(in the rows, 128 means zero)
Known rows, with every way that one mark hangs from another:
z_543{z_383 z_853{z_651}}: [141 127 111 126 127 123 128 133 129 133 103 107 127 140 128 114 136 135 117 133 126 125 149 133 123 145 121 158 141 115 122 153 116 134 130 113 121 122 129 146 127 131 130 140]
z_240{z_412{z_946{z_379}} z_790{z_853}}: [117 123 134 116 106 125 121 105 122 128 138 109 127 115 120 147 144 133 142 114 143 126 136 133 147 125 136 97 132 119 110 132 132 116 146 131 134 142 125 125 132 123 153 120]
z_651{z_384{z_412 z_790{z_853}}}: [118 136 124 138 123 133 120 112 119 134 131 151 132 92 126 141 140 130 121 127 122 140 129 116 101 125 142 150 119 137 135 111 129 116 121 131 122 136 125 133 115 124 117 105]
z_790{z_853}: [138 120 126 143 112 127 125 122 125 137 122 104 131 118 132 135 132 130 120 123 118 127 118 130 101 139 127 116 121 121 121 140 136 116 129 135 127 136 135 124 123 132 136 120]
z_651{z_384{z_232 z_379 z_412 z_543{z_853}}}: [124 166 127 135 141 134 121 109 121 118 143 149 135 99 129 119 121 144 127 139 134 152 133 107 109 111 130 152 121 144 143 103 152 120 109 118 114 101 113 163 147 119 102 110]
z_292{z_412{z_384 z_946{z_379{z_853{z_790}}}}}: [125 130 147 131 122 132 136 128 139 123 124 128 123 145 124 136 134 104 143 105 135 114 109 140 159 120 135 81 130 124 124 128 125 133 128 131 119 126 125 127 139 122 129 137]
z_240{z_412{z_946} z_790{z_853}}: [125 123 129 107 109 126 129 112 124 133 150 102 128 117 125 143 146 134 128 110 152 132 137 124 135 133 130 129 127 119 110 130 132 117 144 134 126 135 125 119 126 128 150 112]
z_651{z_384}: [130 113 129 143 119 130 122 127 123 130 101 108 133 110 138 137 138 127 132 135 122 121 127 139 141 141 129 107 125 120 129 143 132 118 126 141 121 139 136 145 112 129 124 124]
z_383{z_543{z_292 z_853{z_232 z_379 z_412}}}: [114 141 115 111 149 113 116 139 126 119 128 138 130 149 97 93 123 138 133 159 138 137 129 107 96 138 133 197 131 135 136 139 119 129 142 121 147 124 122 127 139 142 148 137]
z_292{z_412{z_946{z_379{z_853}}}}: [131 122 145 144 117 133 130 125 135 119 110 104 127 130 129 130 124 113 141 100 124 116 113 141 149 135 131 63 131 123 119 133 140 135 127 136 124 126 130 147 143 120 136 135]
z_292{z_412{z_384}}: [141 120 131 129 117 131 117 134 138 128 126 105 133 121 145 151 137 121 129 102 128 115 114 126 140 131 122 100 126 123 127 130 128 127 129 134 119 120 131 141 131 123 134 120]
z_946{z_412{z_384}}: [129 109 124 131 116 132 116 130 134 138 112 121 136 124 147 146 139 130 131 119 119 116 123 135 148 131 124 91 125 122 119 122 115 126 131 122 121 125 137 147 129 125 128 127]
z_412{z_946{z_379}}: [134 123 139 148 123 131 126 120 124 122 101 84 131 120 127 140 133 114 143 130 126 110 122 156 165 131 120 57 128 118 122 135 137 125 137 137 126 143 133 126 140 120 132 151]
z_790{z_853{z_379 z_412{z_946} z_651{z_384}}}: [137 134 132 120 151 115 147 108 125 116 136 109 123 131 121 125 128 116 135 128 127 133 124 125 143 129 138 128 126 131 118 163 89 127 148 149 139 136 127 90 100 136 133 136]
z_240{z_412}: [128 114 122 126 108 131 118 133 131 132 119 104 133 119 142 140 140 131 127 115 137 123 134 129 129 138 118 97 128 118 119 126 135 123 128 127 127 139 137 140 129 131 150 128]
z_790{z_384}: [134 107 127 142 120 129 125 124 130 137 112 107 129 117 138 144 137 131 123 133 121 120 123 128 123 142 126 118 129 123 125 139 143 122 128 134 125 136 140 129 113 124 131 126]
z_232{z_384{z_379{z_853{z_651}}}}: [149 115 127 127 127 134 143 127 129 132 117 126 122 122 145 136 118 142 113 127 116 127 120 138 133 126 126 108 123 125 125 116 133 138 120 129 135 123 133 124 112 129 126 117]
z_383{z_543{z_292{z_412{z_946}} z_853{z_651}}}: [136 139 128 121 144 118 129 127 129 118 129 94 132 147 109 125 145 118 138 133 141 127 132 119 168 142 127 174 141 117 129 146 123 132 137 126 117 117 114 143 144 123 139 133]
z_853{z_412 z_651{z_384{z_379}} z_790}: [133 143 126 120 143 125 135 124 122 118 139 150 122 136 133 122 127 126 145 125 132 125 142 130 171 129 132 126 130 126 140 140 104 137 142 140 138 144 135 105 104 142 121 147]
z_946{z_379{z_853} z_412{z_384{z_232 z_790}}}: [107 123 139 144 109 140 121 131 134 142 108 187 127 133 133 140 120 124 132 121 107 128 127 133 122 104 135 100 126 133 125 89 135 137 102 109 127 125 125 155 145 119 110 115]
z_946{z_379{z_853{z_232 z_790{z_384}}} z_412}: [107 107 132 146 117 129 131 128 134 135 110 173 122 155 120 128 124 135 140 123 116 121 123 125 103 134 146 124 138 134 126 130 130 136 127 125 139 143 143 129 116 142 133 147]
z_946{z_412{z_384{z_790{z_853{z_379}}}}}: [122 132 126 130 123 123 121 117 131 142 132 168 127 127 130 138 129 138 120 120 117 136 115 122 109 120 140 110 123 133 119 114 100 120 138 115 135 129 126 119 125 122 127 115]
z_651{z_384{z_379}}: [132 127 136 147 123 129 122 118 119 124 118 126 133 113 141 135 130 137 134 132 124 130 126 139 141 133 130 87 124 126 129 132 136 119 135 139 130 130 135 143 118 124 116 126]
z_379{z_946{z_412{z_384{z_543}}}}: [128 102 126 124 132 137 134 140 131 139 147 119 132 128 141 138 125 132 125 126 117 122 118 144 168 113 125 79 123 124 121 128 118 123 109 118 113 118 126 136 134 113 116 118]
z_412{z_384{z_232 z_543{z_383} z_790} z_946}: [121 162 143 118 141 131 140 129 126 131 150 143 127 131 130 131 125 101 117 147 140 137 140 126 147 97 110 170 131 139 138 109 130 126 118 105 105 100 110 119 148 110 99 131]
z_383{z_543}: [129 119 130 127 123 131 116 124 117 135 121 108 134 121 128 136 139 123 136 138 130 124 128 137 157 139 122 109 128 115 130 140 137 119 123 133 125 141 135 132 132 127 142 126]
z_292{z_412{z_384{z_232 z_543} z_946{z_379}}}: [134 152 153 134 134 132 128 120 133 114 142 105 130 124 134 151 122 106 144 112 135 120 114 127 164 97 117 92 129 132 133 121 143 128 120 127 109 107 115 133 159 109 120 130]
z_379{z_853 z_946}: [133 86 129 140 117 140 142 148 132 140 123 104 128 130 129 120 120 128 116 128 114 126 118 155 129 136 127 86 122 118 117 135 145 130 96 138 124 133 134 136 126 126 122 117]
z_790{z_384{z_232 z_412{z_946}}}: [135 136 133 138 136 133 131 109 135 125 122 98 134 106 131 157 135 119 128 124 135 133 132 114 115 125 117 153 128 137 131 115 149 128 121 139 115 118 127 122 135 124 116 131]
z_651{z_384{z_543}}: [126 124 131 135 129 131 128 126 119 126 125 116 130 112 137 127 134 126 130 143 129 127 124 134 151 130 129 111 123 125 133 140 133 115 120 131 114 129 130 144 118 123 121 122]
z_946{z_379{z_853{z_412 z_651}}}: [128 106 125 127 126 132 132 135 131 127 112 138 120 136 129 119 124 118 136 126 111 115 132 142 144 129 129 87 129 120 121 135 125 145 118 130 140 138 137 128 122 136 137 138]
z_946{z_379{z_853{z_651{z_384} z_790}} z_412}: [111 106 129 141 121 129 134 126 128 132 99 169 120 147 128 130 133 129 152 124 113 119 134 145 169 133 149 97 136 117 123 142 101 139 117 130 129 151 137 148 107 139 124 141]
z_384{z_232 z_543{z_292 z_853} z_790}: [119 158 124 136 133 132 125 139 124 131 129 154 129 126 112 107 122 132 115 158 131 142 137 114 103 119 124 201 126 135 146 96 157 124 107 98 115 114 110 154 156 118 103 118]
z_383{z_543{z_292}}: [121 120 127 128 125 122 112 133 119 134 119 118 136 130 121 133 145 126 139 155 129 128 130 133 145 139 125 137 126 115 132 133 139 120 130 122 125 132 129 149 141 128 137 128]
z_292{z_412{z_384{z_232 z_379}}}: [145 146 141 138 120 133 117 126 137 123 139 129 135 127 150 151 119 128 131 100 130 130 117 117 123 111 116 104 125 132 135 109 143 132 126 132 124 104 124 142 146 123 118 119]
z_383{z_543{z_853{z_232 z_379}}}: [129 134 122 120 137 121 120 126 124 126 119 117 130 141 102 104 125 142 127 146 139 136 122 120 106 142 129 148 134 128 132 143 131 121 130 133 141 134 129 117 134 138 151 131]
z_946{z_379{z_853} z_412}: [115 97 128 149 108 133 118 129 131 136 95 138 128 129 136 128 127 132 139 117 107 119 122 147 135 137 139 57 126 120 114 124 130 134 119 120 131 135 139 165 134 129 135 133]
z_853{z_232 z_379 z_651{z_384}}: [138 115 126 130 140 120 137 127 127 119 114 118 124 148 122 128 128 135 129 137 129 127 128 129 131 133 127 134 135 127 129 148 112 131 135 153 141 145 134 103 100 147 132 142]
z_27{z_790{z_853}}: [128 126 127 138 109 120 119 123 128 136 114 131 126 111 139 135 121 132 125 133 126 122 135 138 94 140 133 134 125 120 124 135 133 125 138 143 127 149 132 127 117 131 141 114]
z_543{z_292{z_412} z_383 z_853}: [128 137 112 134 121 115 108 146 135 125 106 118 134 136 132 112 134 140 127 124 130 128 137 115 92 150 129 190 141 123 129 142 124 132 143 103 117 105 120 187 146 126 130 137]

Rows:
[121 118 126 129 117 134 119 132 131 142 119 151 132 125 141 144 138 128 125 118 120 121 129 133 146 123 127 99 126 128 127 106 115 128 125 113 123 132 132 138 130 118 118 123] : z_946{z_412{z_384{z_790}}}
[111 151 140 144 133 122 127 119 109 128 157 184 129 116 124 120 127 139 126 157 119 151 123 116 111 110 145 155 115 141 139 111 139 110 137 111 125 115 113 142 127 113 102 109] : z_651{z_384{z_379 z_543{z_292} z_790{z_853}}}
[121 151 135 124 144 120 136 110 120 120 140 140 122 115 116 116 122 114 130 131 128 138 122 122 123 127 145 136 123 140 127 137 103 120 145 140 137 138 123 94 110 126 124 128] : z_651{z_384{z_790{z_853{z_379 z_412{z_946}}}}}
[134 146 126 114 147 122 137 123 130 115 130 106 121 139 117 112 127 115 143 126 149 120 132 139 159 139 124 102 128 126 132 140 102 133 151 138 137 146 131 83 130 141 137 165] : z_853{z_379 z_412{z_946} z_790}
[129 119 124 129 130 123 131 128 131 129 144 129 127 126 125 129 122 126 118 125 120 127 121 98 60 134 132 186 126 141 126 147 133 125 136 142 143 130 141 96 102 141 141 126] : z_790{z_384 z_853{z_232 z_412}}
[111 149 104 113 137 115 123 157 132 121 122 149 126 163 109 86 127 134 129 147 139 128 151 110 74 144 127 243 140 133 141 141 111 138 145 106 135 120 126 138 135 153 128 165] : z_543{z_292 z_383 z_853{z_232 z_412 z_790}}
[138 153 138 148 121 137 123 124 122 129 132 151 129 121 133 133 115 134 122 124 127 138 137 131 122 118 116 114 125 133 141 92 155 131 118 126 132 130 126 124 145 123 108 125] : z_384{z_232 z_379 z_790}
[134 140 120 110 139 109 133 127 134 119 138 151 116 146 125 117 105 134 124 132 133 126 142 119 83 132 132 165 133 133 128 145 103 145 151 152 154 149 133 77 103 155 154 134] : z_27{z_790{z_853{z_232 z_379 z_412 z_651}}}
[119 117 134 134 132 143 142 136 124 139 165 179 124 132 130 107 106 138 116 120 114 146 122 142 154 114 137 72 123 135 129 98 141 134 99 111 126 119 122 139 140 110 103 116] : z_384{z_379{z_853 z_946{z_412}} z_543 z_790}
[132 99 127 125 126 145 149 157 131 139 125 131 122 123 123 124 103 137 103 130 114 126 115 142 102 123 130 157 127 138 136 107 146 135 87 133 134 137 130 105 111 128 117 107] : z_379{z_853{z_232{z_384{z_790}}} z_946}
[122 138 126 110 152 132 143 139 118 116 154 166 120 136 122 112 122 115 122 136 130 129 142 114 148 116 126 173 130 140 148 127 118 136 118 132 133 136 128 97 103 138 118 135] : z_853{z_232 z_412 z_651{z_384{z_543 z_790}}}
[133 134 111 128 130 117 119 127 131 131 100 112 127 132 125 103 125 146 122 139 131 135 135 131 96 148 128 141 137 123 122 146 114 125 139 111 130 121 126 148 135 129 134 141] : z_543{z_383 z_853{z_379}}
[127 144 123 116 144 129 131 120 125 122 140 112 133 112 134 126 140 116 127 133 144 133 141 128 145 127 113 128 128 132 131 123 125 127 133 114 107 105 120 140 146 120 120 147] : z_384{z_412{z_946} z_543{z_383}}
[129 143 135 147 128 137 121 112 129 117 108 94 135 110 124 151 129 116 144 120 132 123 135 138 135 118 113 93 126 129 130 108 147 133 121 137 120 130 123 135 157 125 122 142] : z_384{z_232 z_412{z_946{z_379}}}
[138 133 140 146 123 128 121 120 130 113 109 81 130 123 133 146 130 114 144 98 129 109 120 144 165 136 124 56 135 120 125 139 135 131 139 139 125 135 131 137 142 119 140 150] : z_292{z_412{z_946{z_379}}}
[128 113 123 120 122 135 135 148 134 126 127 133 126 139 126 103 119 119 116 124 125 124 127 120 89 139 124 141 121 134 128 127 140 139 120 137 140 128 140 121 122 148 137 132] : z_379{z_853{z_232 z_412}}
[133 110 136 133 132 140 147 138 124 134 159 134 126 130 131 107 110 134 114 134 120 141 115 149 145 118 128 68 116 129 125 119 156 127 101 127 124 112 123 133 138 115 113 115] : z_384{z_379{z_853 z_946} z_543}
[131 139 146 136 124 133 122 121 132 121 124 121 129 121 128 149 133 106 140 102 129 112 116 139 173 112 128 76 135 129 131 113 128 129 134 128 120 130 122 124 143 104 123 132] : z_292{z_412{z_384{z_790} z_946{z_379}}}
[124 116 121 108 125 123 126 120 125 132 159 145 123 123 120 130 129 141 122 124 133 131 132 99 76 134 139 199 130 137 126 143 135 126 144 140 145 133 137 97 99 143 142 113] : z_240{z_790{z_384 z_853{z_232 z_412}}}
[124 139 121 122 118 120 118 127 131 128 127 137 125 111 139 125 114 126 128 127 127 120 142 129 94 140 133 143 123 126 127 139 122 133 142 140 133 145 135 120 116 137 143 116] : z_27{z_790{z_853{z_412}}}
[122 111 121 96 104 131 115 130 130 139 140 125 131 118 138 152 152 139 133 117 148 125 139 127 154 123 124 114 130 118 117 115 129 120 136 124 124 129 128 135 125 126 144 104] : z_240{z_412{z_384} z_790}
[125 155 110 102 144 136 127 138 123 127 133 139 121 94 125 109 112 137 110 135 128 124 125 119 121 125 130 178 125 141 147 109 128 127 113 102 124 125 123 121 124 117 126 113] : z_232{z_384{z_543{z_853{z_412}} z_790}}
[134 133 136 119 132 126 137 120 131 127 147 99 130 119 131 133 135 105 123 124 126 121 114 124 126 120 124 130 116 131 117 141 115 121 141 137 125 117 128 99 125 123 129 122] : z_790{z_853{z_412{z_384 z_946}}}
[134 139 118 118 143 112 117 129 132 121 122 121 128 151 108 117 135 141 139 133 138 136 126 116 141 143 135 168 140 118 133 146 113 133 138 121 133 123 115 144 140 129 150 128] : z_383{z_543{z_292{z_412} z_853{z_379 z_651}}}
[117 143 111 106 146 118 126 139 125 128 132 146 125 155 102 104 141 124 142 153 143 127 149 120 155 140 133 209 136 117 140 146 107 135 131 116 132 137 123 121 131 143 139 139] : z_383{z_543{z_292 z_853{z_412 z_651 z_790}}}
[124 143 119 111 134 131 128 136 118 135 127 143 123 103 141 132 120 135 114 143 130 128 137 133 126 121 123 162 132 134 144 114 125 125 119 99 115 120 124 131 122 116 120 127] : z_232{z_384{z_543{z_383} z_790}}
[134 90 123 133 122 135 128 143 136 141 125 110 135 129 141 145 130 132 127 118 112 117 124 149 155 125 126 82 126 120 117 131 115 128 113 130 121 131 134 137 129 120 119 119] : z_379{z_946{z_412{z_384}}}
[135 145 140 143 135 132 131 113 125 128 152 140 129 118 140 138 113 136 122 137 125 142 126 113 119 112 119 126 124 138 137 115 161 122 118 122 123 108 128 126 135 118 111 121] : z_790{z_384{z_232 z_379 z_543}}
[130 126 127 135 124 138 128 128 131 125 139 149 133 129 129 117 124 138 117 120 130 140 123 116 81 127 123 117 118 141 128 96 155 135 122 135 137 114 131 137 137 139 124 127] : z_384{z_379{z_853{z_232}} z_412}
[119 149 115 115 151 107 127 135 131 115 112 109 129 144 115 93 125 127 130 148 137 135 140 126 110 143 128 176 136 131 124 145 101 133 160 106 132 108 117 144 146 129 128 161] : z_543{z_292 z_383 z_853{z_379 z_412{z_946}}}
[138 116 134 107 139 132 153 135 139 127 136 115 123 142 132 124 136 97 121 125 128 119 121 132 163 121 119 115 121 126 115 135 112 142 124 136 125 115 128 103 121 127 122 129] : z_379{z_853{z_412{z_384 z_946} z_651}}
[131 115 116 95 122 117 130 121 128 129 156 138 120 148 115 134 135 153 125 114 149 140 141 105 107 128 131 159 136 124 115 134 114 128 147 140 153 142 127 92 108 152 162 122] : z_240{z_412 z_790{z_853{z_232 z_379 z_651}}}
[116 126 130 117 109 131 128 134 132 138 154 156 130 134 125 138 136 127 111 115 135 135 121 104 83 110 127 169 124 139 124 110 130 116 127 125 134 129 128 103 121 132 140 107] : z_240{z_412{z_384{z_790{z_853{z_232}}}}}
[131 125 119 134 144 114 132 137 130 118 103 130 127 154 106 108 133 148 126 158 127 134 132 117 99 136 136 190 135 130 130 145 113 130 139 133 139 129 123 132 115 143 125 138] : z_543{z_292 z_853{z_232 z_379 z_651{z_384}}}
[140 140 141 140 121 133 122 125 131 130 132 126 135 126 143 144 121 130 125 128 127 132 125 129 123 108 111 103 120 131 131 108 147 126 123 130 125 111 126 131 142 122 109 121] : z_412{z_384{z_232 z_379}}
[144 106 134 141 139 131 147 136 124 121 141 114 129 145 126 131 116 138 124 130 119 130 132 142 148 120 126 108 134 129 129 145 131 134 117 157 138 137 132 105 106 134 111 132] : z_853{z_232 z_651{z_384{z_379{z_946}}}}
